In the rows, 128 means zero.
Known rows, with every step that occurs:
bunarop/memen/risonal/zofi: [158 159 109  99 131 143 153 121 124  79 155  98 119 156 166 135 148 117
 169 127 119 183 129 115 168  84 123 117 121 173  78 141 120  64 179 168
 151 125 122 125  70  74 165 106  72]
bunarop/zofi/risonal/resu/pevo: [167 120  67 133  86 130 112 152  99  96 178 155 103 144 111 123 128 108
  72 139 138 152 135 111 105  91 137 186 113 162 108 143  89  75 149 151
 197 121  50  95 165 152 134  82 155]
basad/mukonu/zofi/risonal: [164 139 119 119 119 109  79 120 130 105 156 170 114  83 120 124 197 113
 121  98 133 178 137  81 158  78 119 132 124 145 111 109 177 117 152 150
 187 130  67  97 141 106 150  58 158]
bunarop/memen: [160 129 101  95 115 138 118 137 120 118 140  98 118 135 144 138 159 121
 122 134 130 138 140 114 140  96 113 139  96 137 118 128 109 101 166 133
 146 126 110 125  87 110 132 126  97]
resu/risonal/zofi: [141 143 125 115 114 114 141 136 105  71 127 136  88 136  98 146 143 100
 137 116 128 192 111 139 118  92 143  93 125 155  89 131 156 100 152 141
 187 129 121 103  91 115 141 109  80]
resu/risonal/zofi/bunarop/memen: [144 151  96 114 127 127 162 158 129  77 141 127 112 133 119 152 157 110
 120 112 110 163 140 142 130  78 106  82 111 146  86 135 132 116 186 164
 177 129 146  88  45 103 146 106  34]
zofi/risonal/resu: [160 119  84 131  97 119 108 116 121 132 135 126 112 159 135 134 154 136
  99 116 142 164 120 112 143 111 131 167  97 133 119 146 126 100 132 129
 167 128  74  83 156 137 117  90 137]
pevo/zofi/bunarop/memen/kavug/kazov: [171 138 157 100 147 130 124 148 132 124 154  91  98 149 163 153 131 105
 106 162 116 176 145  85 144 103  73  37 107 120 130 148 140 177 186 143
 185 162 137 119  56 105 121 106 106]
pevo/kazov/bunarop: [126 123 108 104 135 127 117 125 116 114 103 110 110 130 104 157 133  75
 118 174 161 155 103  68 121 140 123 125 128 109  92 122 134 135 148 159
 150 112  87 108 109  93 133 120 139]
memen/kavug/kazov/pevo/zofi/risonal: [151 128 179 111 116 125  88 129  97 118 166 151  72 125 175 141 132 108
 112 146 151 242 141  59 116 125 112  94 109 142 128 146 133 132 166 141
 203 154  90  88 129 147 153  90 145]
basad/mukonu/zofi/risonal/resu: [164 135 119 134 118 116  93 112 132 121 153 151 116 133 113 113 204 117
 112 105 139 166 132  94 156  69 134 142 109 155 120 119 167 111 160 150
 190 124  52  80 144 122 140  48 173]
mukonu/zofi/bunarop/memen: [161 147  96 111 140 134 113 152 147 107 151 117 125 119 111 140 177 128
 100 136 127 143 137  96 133 104  96 132 106 158  98 113 120 145 187 155
 160 143 118 116  68 112 129 109 116]
resu/pevo/kazov: [133 142 135  97 106 157  90 150  87 102 123 118 104 130  96 123 114  74
 124 153 165 141 121  87  68 139 130 123 140 138 116 123 119 108 141 146
 159 117  98 120 127 115 134 107 102]
risonal/resu/pevo/zofi: [170 114 126 128 133 174 106 147 115 114 135 107  97 181 111  92 119 106
 126 188 158 171 113  93 105 102 132 123  97 136 129 136 107 106 151 155
 180 134 100  80 127 123 113  98 132]
risonal/zofi/bunarop/memen: [161 154  78 100 133 136 136 156 135 100 156 122 106 132 129 140 144 112
 155 128 116 149 121 118 138  91  92  89 119 146  89 132 106 128 189 146
 148 134 146 110  49  85 138 144  57]
pevo/kazov/bunarop/memen: [136 129 109  84 153 143 128 137 120 111 112  96 125 128 124 162 149  97
 114 178 156 143 134  57 132 115 108 133 111 119  99 137 107 116 171 172
 141 113  80 108  78  80 144 111 108]
mukonu/zofi/bunarop/memen/risonal/resu: [165 148  93 138 139 137 157 131 158 111 155  89 143 183 142 130 191 142
  91 127 124 166 155 100 145  97 109 145 106 156  71 136 117 122 185 176
 160 148 110 107  75 108 125  74 115]
mukonu/zofi/risonal: [150 134  99 120 118  94  82 123 132 100 153 156 105 109 116 140 164 137
  88 123 146 203 123  86 146 114 114 159 103 154 105 114 145 121 148 138
 168 136  60 117 144 133 141  88 157]
zofi/bunarop/memen/risonal/resu/pevo: [157 141  88 141 109 168 164 146 139 101 169  83 145 192 121 121 144  91
 121 130 129 134 155 126 109 112 105 135 108 136  86 142  82  87 160 184
 168 135 125  99  93 101 138  84  66]
kavug/kazov/pevo/zofi/bunarop/memen: [143 122 144 103 126 172 127 155 118 133 156 118  88 148 176 131 151  92
 153 159 118 166 166  84  95 109  84  91 107 126 111 129  81 140 210 157
 185 140 133  76  59 127 145 122  55]
risonal/resu/pevo: [164 124  96 139 106 164 100 134  98 110 139 118 106 175  93 105 124  90
 120 147 149 124 116 133  91 110 142 134 104 150 118 124  97 106 141 136
 172 121  82 119 140 137 123 105 123]
zofi/bunarop/memen: [152 140  88 104 110 144 129 157 144 123 150 100 119 140 128 145 154 104
 118 122 113 132 143 107 118 118  93 113 109 114 115 117 112 127 170 143
 153 136 137 107  71 105 119 129  71]
risonal/zofi/bunarop/memen/kavug/kazov: [175 157 133  92 143 121 134 140 113 101 175 114  95 141 146 163 135  93
 129 129 118 159 120 115 153  86  97  22 130 172 103 139 129 161 189 142
 181 148 128 145  53 103 143 131  82]
kavug/kazov/pevo/zofi/risonal: [128 117 151 114 105 148 102 131 103 129 152 155  84 130 190 130 145  91
 129 148 141 216 145  74 114 115 109 120 103 131 118 127 106 126 166 126
 199 135  88  80 138 144 154  93 103]
risonal/resu/pevo/kazov/bunarop/zofi: [146 112  87 119 129 154 124 148  84  93 132 131 108 165  67 139 115  83
  78 202 170 111 127  77  85 109 153 171 137 158  77 136  87 101 168 187
 173 114  51 109 124 125 126  81 168]
mukonu/zofi/bunarop/memen/kavug: [182 152 111 105 149 109 104 146 145 108 169 117 118 110 105 154 165 139
  81 144 136 157 128  81 136 113  95  97 113 154 106 126 135 158 181 165
 172 160 117 141  50 115 120 105 144]
basad/mukonu: [154 136 131 106 105 145 103 129 114 124 133 129  95 124 117 124 171  71
 166 104 120 139 120 113 143  96 136  90 131 119 118 107 159 115 148 127
 163 131 115 107 119 104 129 102 115]
basad/mukonu/zofi: [162 146 138 114 139 134  91 126 120 112 138 146  97 101 103 120 191 100
 140 124 126 145 122  89 139  88 137  98 124 155 111  98 171 128 164 140
 171 139  95 108 107  98 137  77 152]
pevo/kazov/bunarop/memen/risonal/zofi: [146 154 108  87 154 150 171 122 126  69 127  96 135 153 143 156 139  91
 150 167 156 190 128  68 170  94 122 114 132 145  48 151 116  86 181 208
 150 110 103 109  62  47 171 101  90]
kavug/memen/risonal/zofi/bunarop: [123 160 106 140 131 142 150 137 141  96 173 135 115 138 133 146 136  90
 155 103 110 200 118 109 174 122 132  85 148 136  66 129 107 107 165 153
 158 122 177 132  56  53 166 107  22]
memen/risonal/resu/pevo/kazov: [136 154 136 128 101 162 129 127 103 102 119  96 124 190 115 115 126  86
 127 143 163 176 140 101  85 130 140 148 132 133  83 141 121  75 136 164
 158 119  83 110 128 115 137  75 120]
bunarop/memen/risonal/resu: [159 141 113 120 112 147 150 112 130 124 147  67 135 192 157 121 175 129
 116 127 119 150 157 123 148  95 131 162  97 145  96 151 118  71 166 156
 152 134  98 110 101 108 130  86 104]
resu/risonal/zofi/bunarop/memen/kavug: [156 154 124 103 133  97 153 149 124  76 157 123 108 134 108 178 145 128
 121 115 122 175 132 123 128  94 110  51 120 144  94 152 152 133 179 163
 187 147 143 106  28 114 138 101  70]

Rows:
[162 133 109 137 126 157 170 142 172 122 133  68 127 208 170 125 155 141
 120 154 131 192 161  93 148 103  93 130 100 105  97 148 118 104 175 182
 162 149 147  72  64  93 119  82  89]
pevo/zofi/bunarop/memen/risonal/resu
[166 116 128 118 130 102 122 129 100 104 174 139  79 133 103 188 119  72
  81 186 121 146 118  89 147  97 141  98 134 167  86 126 137 159 172 136
 190 149  74 156 112 124 140 100 192]
memen/kavug/kazov/bunarop/zofi
[154 142 122 105 149 150 181 107 126  78 169  95 116 169 155 159 148  64
 144 166 121 181 136 112 187  65 121  80 116 173  53 137 101 107 190 168
 180 122  98 136  83  65 185 101  77]
kavug/kazov/bunarop/memen/risonal/zofi
[162 114  73 122  83 104 122 132 117 113 157 147 101 148 141 145 149 144
  61 132 126 153 144 115 141  87 131 201 110 153  99 136 123  91 150 141
 183 125  62  91 158 151 123  90 172]
bunarop/zofi/risonal/resu
[136 150  97 126 112 134 162 132 151 112 155  88 135 159 161 145 161 101
 129 101 105 169 155 108 152 123  97 128 117 117  76 127 116 106 164 164
 147 145 156 108  75  91 136 109  64]
zofi/bunarop/memen/risonal
[163 123  79 118  87  94 114 145 115 106 165 155  94 106 136 151 139 127
  80 127 121 182 147  98 143 105 125 184 124 137  99 127 132  91 151 132
 183 135  74  99 142 131 136  94 155]
bunarop/zofi/risonal
[144 127 152 154 145 187 134 133 124 119 150 103 115 182 129  93 129 111
 116 175 149 201 145  97 129 103 149 130 108 130  97 152  83  62 153 169
 174 119 133 105 103  80 163  62  75]
kavug/memen/risonal/resu/pevo/zofi
[163 134  91 142 130 137  83 128 112  96 166 152 116 146  91 111 147 123
  68 148 166 187 126 105 108  94 127 163  98 175 110 125 109 102 150 160
 194 119  46 100 161 135 142  67 156]
mukonu/zofi/risonal/resu/pevo
[158 111  75 120 124 121 127 149 115 101 149 134  95 124  90 170 133  78
  90 180 129 143 114  91 144 112 148 156 130 139  80 116 120 118 167 161
 165 130  84 126 114 104 136 119 156]
kazov/bunarop/zofi
[181 144 154  93 118 123 107 119 105 125 165  97 105 139 155 160 150 111
  96 147 116 137 147 114 138  96 107  79 102 163 129 142 129 136 170 114
 177 143  89 156  95 133 138 101 121]
bunarop/memen/kavug/kazov
[151 131 117 155 124 175 145 156 143 108 152 102 114 208 119 104 119  94
 130 163 146 207 134  91 117 125 109 110 116 111  87 140 112 121 150 190
 183 152 147  78 112  97 129  83  98]
memen/risonal/resu/pevo/zofi/bunarop
[126 147 108 129 107 111 157 150 122  82 139 139  89 135  97 159 135  83
 145  94 114 183 111 138 122 106 121  78 127 133  77 123 159 130 163 141
 186 142 148  88  72 104 142 113  59]
resu/risonal/zofi/bunarop
[139 132  95 117  98 145  97 132  90 115 134 133 114 152 111 121 121 103
  93 141 174 173 130  91  81 113 116 159 116 133 117 149 120  90 133 148
 185 107  48  84 160 138 132  77 131]
zofi/risonal/resu/pevo/kazov
[150 147 113 129 141 169 154 157 147  87 158  94 125 157 151 114 128  92
 134 164 143 211 160  85 120 115  85 116 115 118  91 137  89 105 171 206
 176 148 155  87  80  70 147  97  55]
resu/pevo/zofi/bunarop/memen/risonal
[144 134 123 123 106 164  99 134  89 112 116 105 109 167  99 112 125  81
 112 156 159 140 127 105  77 115 132 135 119 130 110 132 112  97 144 144
 166 114  78 108 132 131 117  95 130]
risonal/resu/pevo/kazov
[135 133 119 140 124 170 142 108 106  91 128  94 130 195  90 133 123  70
 125 174 175 162 128  86 107 128 141 142 125 131  69 143 101 102 140 204
 172 111  72 105 130  91 143  76 128]
memen/risonal/resu/pevo/kazov/bunarop
[131 123  94  99 130 120 131 146 101 100 118 131  98 125 107 168 122  82
  97 188 148 138 130  61 124 121 131 159 152 132  72 121 132 126 163 158
 155 119  75 119 104 103 135 108 168]
pevo/kazov/bunarop/zofi
[157 160 122 120 133 138 151 140 160 100 166 113 143 125 129 131 209  98
 142  99 108 162 161  82 163  83 107 104 129 145  74 113 155 119 189 185
 173 142 134 105  64  72 157  57  95]
basad/mukonu/zofi/bunarop/memen/risonal
[170 133 147  97 140 141 108 155 128 114 151 118  96 123 142 135 130 133
 137 161 141 180 137  59  95 134 100  86 115 117 125 162  98 136 199 183
 172 149 141  93  37 125 131 115 108]
kazov/pevo/zofi/bunarop/memen/kavug
[162 143 130  80 159 118 113 126 115 109 121  91 129 127 104 178 132 114
  95 182 163 143 117  51 138 124 112 108 115 119  99 151 125 130 174 180
 142 125  85 131  62  92 137 103 150]
pevo/kazov/bunarop/memen/kavug
[143 127 119 102 132 164 120 163 131 126 136 118  97 140 154 124 140 118
 153 158 130 174 149  68  91 126  93 116 106 114 114 136  80 120 200 174
 163 139 145  68  43 115 137 130  65]
kazov/pevo/zofi/bunarop/memen
[149 122 175 110 119 136 103 150 113 127 159 140  71 149 143 139 123  91
 144 153 125 204 131  72  94 142 104  48 128 122 106 134 135 176 181 147
 196 166 141 101  76 143 139 109 113]
memen/kavug/kazov/pevo/zofi/bunarop
[151 133  83 115  92 122  97 159  75 102 143 155 107 150 116 131 125 101
  68 152 160 164 151  85  82 100 125 191 134 159 103 147 100  75 147 165
 182 102  33  92 158 140 129  68 162]
bunarop/zofi/risonal/resu/pevo/kazov
[146 145 143 103 112 141 108 138 106 128 182 116  95 141 153 157 148  91
 139 120 109 137 155 109  80 129 106  71 120 148 104 135  96 152 201 130
 176 150 115 126  59 151 144 117  92]
zofi/bunarop/memen/kavug/kazov/pevo
[132 157 134 118 128 148 140 116 126  92 164 132 108 135 140 136 142 112
 144 116 116 196 113 125 175 104 161 102 139 163  75 139 109  70 158 148
 154 112 150 145  81  67 173 109  45]
kavug/memen/risonal/zofi
[131 122  74 110 117 119 114 153  86  67 161 164 112 104  94 158 103  64
  72 185 170 186 133  44  99 118 126 175 144 140  85 131  98 109 152 189
 190 102  49  96 146 110 158  79 154]
resu/pevo/kazov/bunarop/zofi/risonal
[180 133 133 125 133 180 142 129 136 105 142  71 119 200 150  92 134 120
 118 183 153 181 156  99 131  89 117 140  87 139 107 162  79  60 167 191
 179 137 103  93 101  97 141  73 101]
bunarop/memen/risonal/resu/pevo/zofi
[167 137 112 140 123 144  82 123 108 102 164 164 107 125  94  89 179  94
 109 115 161 158 127 105 127  64 138 129 111 171 117 121 126 105 157 167
 200 122  43  84 164 127 149  41 163]
basad/mukonu/zofi/risonal/resu/pevo
[154 121 110 123 126 136  90 150 117  91 155 140  94 121 132 109 110  98
 116 149 174 237 120  72 121 115 102 137 101 118 132 133 119 101 134 161
 192 132 101  75 153 104 146  88 114]
resu/pevo/zofi/risonal
[153 128 203  99 126 141  87 129  89 127 146 132  63 138 150 132 122 101
 135 167 135 195 127  80 103 136 126  71 116 140 126 134 138 145 178 132
 192 156  99 116  99 141 147 102 142]
memen/kavug/kazov/pevo/zofi
[153 122  93 105 150 173 123 132 105 112 122  91 141 175  94 129 135  85
  90 193 172 104 146  80  97 100 129 145 107 138 101 152  68  97 172 183
 155 102  59 103  98 100 136  95 119]
risonal/resu/pevo/kazov/bunarop/memen
[130 116  80 131 126 143 117 125 101  94 134 132 131 152  89 135 117  76
  76 171 190 165 123  68 105 119 122 153 112 120  98 145 100 109 141 180
 186 103  49  78 162 122 138  82 142]
zofi/risonal/resu/pevo/kazov/bunarop
[134 121 168 103 121 172 109 135  91 135 129 134  73 157 165 114 137  81
 155 167 134 189 137  86  93 113 125  95 119 136 120 117 109 125 182 132
 182 144 105 105 105 133 150 104 107]
kavug/kazov/pevo/zofi
[147 113  70 122 112 104 133 137 113 110 130 143 122 156 124 166 134 105
  59 171 157 166 146  58 139  99 137 200 128 132  87 144 123 106 156 171
 176 103  33  75 139 124 128  76 193]
pevo/kazov/bunarop/zofi/risonal/resu
[142 147 124 111 114 175 136 125 109 107 127  77 140 190 142 114 142 104
 116 148 160 152 166  98  89  99 123 151 108 148 100 156  90  61 163 174
 167 114  84 113 109 100 137  73 102]
bunarop/memen/risonal/resu/pevo/kazov
[156 117 111 139 136 166 181 101 137 125 152  76 141 214 157 156 169  76
 111 164 121 132 160 121 166  73 130 130  91 156  74 144  96 112 185 156
 172 127  74 120 107 100 149  87 101]
kavug/kazov/bunarop/memen/risonal/resu
[166 113 108 127 114 126 115 129 135 136 122 125 101 166 157 112 146 150
 101 154 150 214 131  82 153  94 108 153  84 114 134 141 143 102 146 145
 184 133  85  61 146 125 118  89 154]
pevo/zofi/risonal/resu
[176 129 108 101 162 123 116 123 126 108 155  94 121 132  96 170 134 118
  96 175 142 139 112  86 159 116 113 101  96 134 107 150 113 134 172 163
 155 134  91 138  78 104 138 116 145]
kazov/bunarop/memen/kavug
[133 157 100 129 115 131 163 141 141  80 159 127 109 155 138 143 136  90
 177 107 118 202 105 112 153 129 117  86 147 137  54 122 139 122 154 161
 163 149 171 100  79  76 146 117  71]
memen/risonal/zofi/bunarop
[129 145 116 107 144 169 151 125 112  74 137  91 142 150 110 136 133  67
 121 190 168 166 159  60 115 112 118 139 124 137  75 143  86  81 164 208
 153 110  89 120  97  69 172  81  93]
resu/pevo/kazov/bunarop/memen/risonal
